Each row comes from the steps of one walk. Every step used is in the known rows, and no mark comes twice. Write the walk behind each row, first mark first.
Known rows:
J P M: [ -1  -5   8   0 -12  15   1 -10  -3  20  -5 -12 -22  -6  -1  12  -6   4
  -7   2 -22  27  -3 -10   5  -8   6  -4   7  -1 -10  -2   5   4 -17  -8
  -8  -9  -2  -2 -13   5  18  -1   2  11   4 -22  -9  -4 -12  -8   3   0
  -5 -12 -14   0 -15   1  -4  20   3]
G J P: [  3  -5   4   4  -4   9  15 -18  -7  19   2   4 -16   3   5   9  -6   2
  -7   6  -3  21  -2  -8   4 -24 -10 -18  -4   1 -12 -13 -14   4  -8 -10
  -4  -8  -2  -1  -7  12  11  -5  -6  11   4  -6 -17   7   3  10   8  -4
  -9  -2  -5  -2  -2  -2  -1  30   8]
G J P M V: [ -1  -7   0   1  -7  10  20 -18  -3  23  -2  -6 -17  -7   4  12  -3   3
  -5  -1  -7  30  -3  -9   2 -19  -5 -12   0   3 -19 -14 -13   7 -13 -11
  -5 -10   0  -6  -9  16  16   3  -7  10  12  -9 -23  10   3   4  12  -7
  -2 -10  -7   1  -9   5  -2  30   0]
M P J G: [  5  11  19  -1   0  -6   6  -9 -14  14   6  -2 -17  -3  -6  11 -25   6
 -18  -3  -9  36  -1  -3  -9   7   6  -9   2 -10  -5   5  -8  10  -2   5
  -1 -12 -12 -15   5  -8   6  -7  -4   3  13 -21 -16   9 -10  -8   2   2
  -3 -13 -21   8 -11   2   5  12   5]
Q P M V: [  6   0   1 -11  -3   3  -8  -7  17  11  -2 -11 -13 -11  -5  17  -2   1
 -13 -26 -13  33   6  -1  -6  -5   3 -13   8 -13 -20   1   2  20 -10 -16
   1 -17   2  -7  -9  18  22  11   1   3  12  -7 -13  13 -13  -9   6   3
   4 -17 -14  14 -10   5   4  16 -16]
M P Q: [  4   1   8   7   0  -8   9 -17  -4  12  14   6 -23  -2 -15   1 -29   9
 -19   1  -7  21  11  -7   2   3   2 -11   6 -10  -1   3  12   6   5  14
  -4 -26  -2 -24   5  -5   4  -7   2   6  -2  -6 -13   8   2  -8   7  12
   0  -7  -4   7  -5  -1  13  12   9]
J G Q: [  5   2  14   5  -4   0  10  -2   0   6  11 -19 -14  16  -2  -2  -6   4
  -5   3 -17  36  -4  -7   2  -6   8  -7  -6 -24   4  -8  -9   5 -10   2
  10   8   1 -15   0  -5   7 -22 -10  12   0 -15 -13   3   3   4   0  16
  -9 -13 -14  -7 -14  -5  -3  15  17]
G Q P M V: [  7   1   0   0   5   2   9 -12  19  14   1   2  -6   6 -10   4 -10  15
  -2 -23 -13  31  -4   0  -6 -13   7  -1   4 -23  -1 -12   0  10 -10 -12
   9 -12  -1 -20  -3  20  22  -3  -9   9  12  -5 -20   9   3   0  -4  17
   0 -17 -10  11  -7   8  -3  18  -4]
B P C: [  2   1   4 -13  -7   0   1  -9   3   5  -3   0  -7  -9 -16   7  -4 -13
  -6 -12 -19  25  -3 -10  14  -8  12  -7  17 -24 -17  20   1  19   6 -15
   6   1   8   1 -12   1  -1  -5   5  12  -6   0   6   0  -7 -15   0  -7
  -7   6 -16  -8  -5 -10  -8  11   1]
G J A Q P: [  1   6  -2   4  -8 -12  10 -10  -1  16  -4   8  -7   7  -1   8   9  -5
   1  -9   0  30 -10   0  -1 -15 -11 -21 -12   4 -15 -13  -8   8 -14  -9
  -5 -13  -5 -16  -1  19   4  -8  -1  -1   0  -1 -20  17   2   5   5   3
  -9  -3  -2   7   2   0   0  28   3]
J G Q P M V: [  9   0  12  -3  -3   3  10  -3   9   8   9 -24 -15   9   0   3  -2   4
  -8  -9 -20  48  -2  -7  -3  -9  10  -9  -1 -26  -7  -8  -7  14 -12  -7
  10   2  -1 -19   0   4  16 -12  -8  13   7 -17 -18   9   1  -1   3  18
  -4 -23 -19  -1 -19   1  -2  19   4]
B P M: [ -5   4   4 -13 -23   4  -7 -15   9   9  -1   3  -3 -10 -15   8   6  -9
   5 -14 -23  33   0 -13   8  -2  10  11  13  -8 -14  12   2  15  -4 -18
   5  -4   9  -4 -13   4   0   5   2  10   6 -11  -4  -1  -9 -17  -2 -11
 -10  -1 -15  -1 -11  -9  -2   8  -1]
P J: [ 10  12  10   7   4  -9   0   0 -16  18  -7  -4 -12   1  -1  13 -16   0
  -2 -11  -8  14  -6  -4  -8  -1   4  -4  -3  -8  -8   6 -13   2  -2  -1
   8 -11  -1   3   0   5   9 -10  -4   0  11 -11  -8   3 -10  -4  -9  -7
   1  -3 -17   5   3   8  -1   1   5]
B P: [ -4   5   4  -8 -14   1  -5 -16   7   3   3   8  -3   3 -16   6   0 -11
  -5  -9 -15  20   3 -12   5  -5   7   3   9 -10  -9  13   0  12   3 -17
   5   0   9  -3 -12  -1  -5  -1  -2   8  -7  -8   2  -3  -8  -9  -1  -9
 -10   1 -12  -7  -4 -14   0  10   3]
J G: [  3   2  15  -1 -10  -3  -2   2  -3   4   9 -26 -18   7   2   5  -2  -6
 -13   5 -15  31   1  -7   3  -2   5 -15  -7 -17  -6  -1  -9   6  -9   4
   6   7   3  -4  -2 -11   3 -17  -5   7  -2 -16  -5   4  -6  -1   9   6
  -8  -7 -14  -7 -14  -9  -1  12  13]
B P J: [  1  10   9  -5  -9  -1  -3 -13  -6   9  -6   8  -3   2 -11  10  -4 -13
   0 -13 -16  22  -2 -16  -1  -5  11   6   8  -9 -14  17  -7  12   3 -20
   9  -4   4  -2  -6   2  -2  -3  -1   7   1 -11  -2  -1 -13 -14 -10 -15
  -8  -2 -20  -2  -2  -3  -1   5   1]
Q G J P C: [ 10   5  10  -5  -3  -6   5  -6  -1  13   6   4 -12   0   9   8 -14 -15
 -23   1 -18  37 -17 -15  -3 -27   0 -29  10 -10 -17 -19 -13   8  -2  -7
  12  -1 -13   0  -7  14  21 -11  -2   9   6  -2 -17   5  -1  -1  13  -3
 -19   5  -8  -6  -6 -12  -3  26  16]
J P C: [  7  -7   9   0   4  11   9  -4  -8  18  -7 -15 -25  -7  -1  10 -16   0
 -20   3 -17  20  -6  -7  11 -13   7 -21  11 -18 -12   7   4   9  -7  -6
  -7  -4  -3   4 -12   3  18 -11   4  14  -7 -11   3  -3 -10  -7   5   4
  -2  -5 -18  -8  -9   1 -11  23   5]
A J: [ -2  -4  -9   2   4   2  -4   3  -6  19  -5  -9 -13   5  -9  14  -4   4
  11  -1 -16  12   1  -5   2   6  -4 -12  -5  -6   1  -8  -3  11 -10  -6
  -6  -7  -6 -15  -2   4  11 -20  -4 -10   2 -12   0   6  -9   2   5   2
  -5  10  -1   8  -7  23  -1   5  11]
G J: [  2   1  -1   4  -3  -3  11 -13  -1  15   6   6 -10   1   1   7  -3   2
   0  -6   3  16  -1  -2   3 -16 -12 -16  -8  -2 -11 -11 -18   3  -5  -1
   3  -7   4  -2  -4  13   5  -5  -9   4   9   2 -17  12   8  12   8  -3
  -7   8   0   3   5  -5   1  20   7]
A Q G: [  4  10   7  12  -8 -18  -2   1   7  13   4   0  -9  13   4  16  -3 -11
 -16  10 -16  21 -19 -21  -3  -9   1 -16   2  -6   6  -6  18   7  -7   8
  14 -11   2 -24  -7   7   8 -18   5 -12  -3   2 -15   1 -16  -5  -3   5
 -14  -4   3   5   4  -3  -3  10  19]
A J P: [ -3  -8  -5   3   4  15   1  -4  -9  23  -8 -12 -20   6  -4  17  -6   4
   5   8 -22  16   0 -11   4   0   0 -13  -1  -4  -3  -8   3  13 -13 -13
 -14  -7 -11 -15  -6   3  16 -19  -3  -3  -5 -22   0   3 -13  -1   5   2
  -8   2  -4   3 -13  26  -1  14  11]
Q G J: [  6  12   7  -5  -5 -14   0  -5   3   9  11   9  -5   5   6   6 -12 -14
 -18  -3 -12  31 -12 -13  -6 -21  -3 -21   3  -5 -11 -22 -18   5  -1  -3
  17  -3  -9  -1  -4  14  14 -10  -5   3   8   1 -19   8   2   4  11  -3
 -18  10  -2  -2  -1 -14   2  18  17]

Which walk is each row?
[ -1   9   1   3 -13 -13  -6   2   4  12 -13  -2  -8   9  -7   9  13  -7
  -1 -15 -16  36 -15   0  -1   2   3 -11  -5   2  -9  -1  10  11 -22 -10
  -9 -17  -5 -21  -2  12   5  -8   7  -9  -8 -14  -9  11 -14 -13  -2  11
  -1 -12 -11  10  -6   2  -1  18   0] => J A Q P M
[  0  17  10  -6 -14 -11  -4  -8  -6   9 -10   9   2   8  -9   8   1 -22
  -2 -13 -23  37 -15 -20  -4  -7  15   4   9  -3 -16  10  -3  14  -3 -22
   8  -4  -4 -12  -4   6  -4  -8   3   2  -4 -14  -6   2 -15 -22  -9 -12
 -12  -5 -21  -2  -5  -2  -1   9   6] => B P J A Q G
[ 12  11  17   4   0  -6   1   5 -20  14  -4 -20 -16   2   6  11 -10  -6
  -4  -4 -14  29  -7  -8  -7  -1   9  -9  -6 -13 -12   4 -16   6  -6   0
  10  -2  -4   0   3  -2   9 -17  -5   4  10 -17  -9   4 -10  -5  -6  -5
  -4 -10 -23   0  -7   7  -3   3   9] => P J G
[ -4  16   4   6 -13 -22  -4   5   0  10  -7   0  -5  18  -5   4   6 -13
  -8  -5 -18  34 -21  -6  -7   0   5 -11  -7   5  -3 -10   4   4 -15  -4
  -2  -9  -8 -19  -2   8  -1 -17   4 -10 -12 -13  -8   7 -11 -13   0   8
  -4  -4  -6   2  -4  -5  -1  17  13] => J A Q G
[  9  -4  11   9  -3   7   5 -11  -7  13   6  -8 -26   8   3   4 -22  -9
 -24  14 -25  22  -1 -25   3 -19   7 -18   8  -9  -9  -7  11   4  -1  -3
   0 -14  -3 -10  -4   4  19 -15   5  16 -15 -12  -6  -4  -4  -8   6   6
  -8 -10  -9 -10 -10  -2   4  19  19] => J P Q G
[ 12   6   6  14   2  -8  -4  -3   2  18  -7   1 -14   6   3  26  -2  -4
  -9  -5  -8  16 -11 -13  -4 -10  -1 -19  -2  -9  -4   7  20  14 -12  -2
   6 -20   0 -24  -3  13  13 -11   8  -9   1   1 -15   8 -22  -5 -12   6
  -9 -15  -6  18  10  11  -2  12   4] => A Q P J
[ -1  10   1   3 -10 -16  -6   0   4   9 -10   0  -7  14  -8   8   9  -8
  -5 -10 -11  30 -13  -1  -4   0   1 -15  -8   1  -7  -2  10  10 -18  -9
  -9 -14  -5 -20  -1  10   1 -12   7  -8 -13 -11  -7  10 -15 -10  -2  12
  -1 -11  -8   8  -2  -1   0  20   3] => J A Q P
[ 11   8   4   5   9  -3   5  -7   5  13  -4  10  -5  15  -7   2 -14  10
   0 -24  -9  28 -10   4  -9 -13   6  -6  -2 -22  -2  -8  -7   7  -7 -16
   8 -11  -9 -17   3  19  17 -13  -9   9   5 -10 -17   9   1   2 -13  17
  -5 -15 -16   9   1   6  -1  18   2] => G Q P J A
[ -3  10  -1   1 -11 -15  -2   1   6  12 -14  -8  -7   9  -9   9  13  -7
  -5 -15 -15  39 -14  -2  -7   3   4 -10  -5   3 -13  -2   9  13 -21 -11
  -9 -16  -3 -24  -3  12   5  -4   6  -8  -8 -12 -11  14 -13 -16   1   9
   6 -17 -10   9  -9   7   1  20  -5] => J A Q P M V
[ 10   3   3   3   8   1   4 -12  15   9   5  11  -6  15  -9   4 -14  13
  -5 -18  -8  21  -2   3  -2 -14   3  -8   0 -26   4 -10  -1   6  -6 -10
   9  -9  -2 -16  -1  16  17 -11  -9   9   2  -3 -14   6   3   7  -8  21
  -7 -12  -8   8   1   0  -2  19   4] => G Q P
[  2   5   4  -4 -14  -7   0 -17   0   2   6  10  -6   8 -11  -5  -4 -23
  -7  -7 -24  36  -2 -25   7 -16   8  -6  11 -11 -19   2   1  14   7 -17
   9 -10   3 -16  -1   7  -1 -10   6  14 -13  -1  -6   6   3 -15   2  -4
 -15   2 -11  -8  -6 -12   6  11  14] => B P Q G J A
[  3  -6  -3  -1   4   7   7   3   0  18  -4 -26 -16   7  -5  11   2   6
  11  -4 -26  41  -1  -8  -2   2   4 -11  -3 -19  -6 -13  -3  22 -15 -13
   0  -2  -9 -30   1   7  20 -20  -6  -3   8 -21 -12  13  -3  -3   7  12
  -5  -9 -10   8 -22  30  -3  11   7] => A J G Q P M V
[  7   5  10   3   0 -12   9 -18  -4  11  18  12 -19   1  -7   1 -29   1
 -24   2 -11  32   3 -12  -2  -5   0 -19   8  -9  -6  -9   5   9   7  11
   3 -24  -8 -26   6   0   9  -8   2   8   3  -3 -21  11   5  -6  11   9
  -8  -4  -4   7  -7  -5  13  16  16] => M P Q G J
[  9   2   3 -12  -5   3 -16  -8  14  11   0  -1 -13 -11  -3  16  -1  -1
  -9 -23 -11  31   3   2   0  -7   1 -17   7 -15 -16   2   3  16 -12 -13
   3 -17  -2  -3  -6  17  22   5   2   7  12  -8 -10  10 -15  -5   1   6
  -8 -10 -14  16  -7  -1   0  15 -11] => Q P M
[  4  17   9   4   0 -15  -1   5 -19  17 -15  -4  -8   5  -6   6  -9  -5
   3 -18 -11  24 -13   2  -9   4   6  -3  -8   0 -12   2 -17   2  -9  -7
   0 -11  -8   0   4   6   4 -11  -2  -2   3 -18  -5   7 -10 -10  -8  -4
   5  -5 -22   4  -3   8  -1   6   4] => P J A
[ 15   1   2   1  15   0   9  -8  12  11   2   5 -10   6  -8   2 -15  13
  -6 -21 -10  24  -7   4   2 -16   5 -15   5 -37  -3  -5   1  10  -5  -9
  11  -7  -3 -15  -1  18  22 -14  -4  12   4   3 -12   7   4   4  -7  22
  -5  -7 -11   6   1   2  -6  20   2] => G Q P C
[  4  -5  -1   1   6   7   1   3  -3  15   0 -17 -15  12  -4  10  -1   4
  10   0 -24  34  -1  -8   1   1   2 -17  -7 -21   0 -12  -5  17 -14 -12
   0   1 -12 -27   4   4  17 -27  -6  -1   2 -19  -6  10  -5   3   3  15
 -13  -3  -9   5 -17  23  -3  13  13] => A J G Q P
[ 13   3   7  10   0 -14  -1  -4  -3   7  14  -4 -20   8  -1  -4 -22 -13
 -16   1 -21  20   0 -21   5 -11   5 -19   5 -16  -7  -8   8   3   6  10
  14 -19   4 -14   3   4  13 -18   6  10  -9   4  -6   5   5  -7   5   8
  -8   1  -2  -7  -2  -6   8   3  23] => P Q G
[  6  20  10  10  -3 -20  -1   6 -18  17 -16  -2  -7  11   1  10  -6 -11
   0 -11 -15  30 -23  -8 -11  -1   7  -7  -6   3 -10   1  -6   4 -12  -6
   5 -13 -10 -11   3   9   6 -17   2  -8   2 -14 -12   8 -14 -14 -10  -2
  -1  -8 -17   6   0   9  -2   8  10] => P J A Q G
[  6   7  11  -4  -7  -5   2  -8   0  12   8   7 -10   5   9   8 -13 -14
 -22   3 -16  32 -13 -17  -7 -25  -1 -24   4  -3 -12 -21 -14   5  -2  -8
  11  -4 -12   0  -7  13  17 -10  -4   8   5  -5 -19   4  -1   2  13  -5
 -20   3  -5  -5  -4 -14   0  25  17] => Q G J P
[  3   6   8  -6  -8  -5   8  -8   2  16   5  -1  -9  -1   9  10 -10 -12
 -22  -2 -21  41 -13 -19  -9 -22   3 -19   8  -1 -17 -22 -15  10  -4 -10
  11  -5  -9  -4  -9  16  21  -2  -4   6  11  -8 -24   7   0  -4  15  -7
 -12  -4  -7  -4 -11  -6   1  25  10] => Q G J P M V
[ -2   7  -2   1  -7 -10  10 -10  -5  14  -2   6  -6   7  -4   1   4  -3
   3 -11  -1  28  -7   4  -1 -10 -10 -15 -11   5 -15 -16 -23   3 -11  -8
  -5  -8  -4  -3  -1  13   1  -6  -6   4   2  -6 -15  15   8   6   9  -1
  -4   4  -4   0  -1  -5   1  25   4] => G J A
[ 10   1  15  -1  -2   3   4  -3   5   3  10 -16 -14  14   0   2  -5   2
  -9  -4 -16  39  -2  -6   0 -11   6 -15  -5 -28  -2  -9  -7  11 -10  -6
  10   5  -3 -14   1  -1  12 -20  -8  14   0 -15 -13   7   0   4  -1  19
 -13 -17 -16  -4 -12  -5  -3  19   9] => J G Q P
[  5   3  -3   2  -3 -11  12  -7  -3  17  -7   4  -9   3  -1   7   8  -6
  -1 -11  -2  33 -14   1   4 -16 -10 -25  -6  -3 -18 -10  -9  12 -13  -8
  -5 -12  -5 -13  -2  19   6  -9   3  -1   1   1 -18  18   3   2   5   4
  -7  -1  -5   7   3   1  -4  29   3] => G J A Q P C
[ 12  10  17  10   4  -5  10   2 -16  15  -2 -15 -13   9   3   6 -14   2
  -1  -7 -15  31 -10  -7  -6  -4  10  -4  -7 -18  -6   0 -16   3  -8  -1
  13   0  -5  -8   5   1  12 -20  -8   7  12 -17 -15   4  -4  -1 -12   3
  -5 -13 -23  -1  -6   9  -4   5  12] => P J G Q
[ -4  -9  -6   0  -4  17  -2  -2  -7  27 -11 -14 -21  -2  -5  18  -2   4
  12   4 -27  25  -1 -12   4   2   1  -9   2  -1  -6  -7   3  14 -18 -13
 -13  -9 -11 -16  -7   8  21 -14  -1  -4   5 -24  -3   2 -14  -6   5   0
  -7   1  -7   8 -19  28  -3  13   7] => A J P M
[  5   6   7  13  -9 -11   7  -6   3  18   2   3 -11  11  10  18  -4 -11
 -16  13 -15  26 -19 -25  -2 -22  -3 -21   1  -1  -1 -13  12   9 -10   2
  11 -12  -3 -24  -8  12  11 -17   4  -7  -1   2 -23   4 -12  -1   1   3
 -18  -6   2   4   4  -2  -4  21  19] => A Q G J P
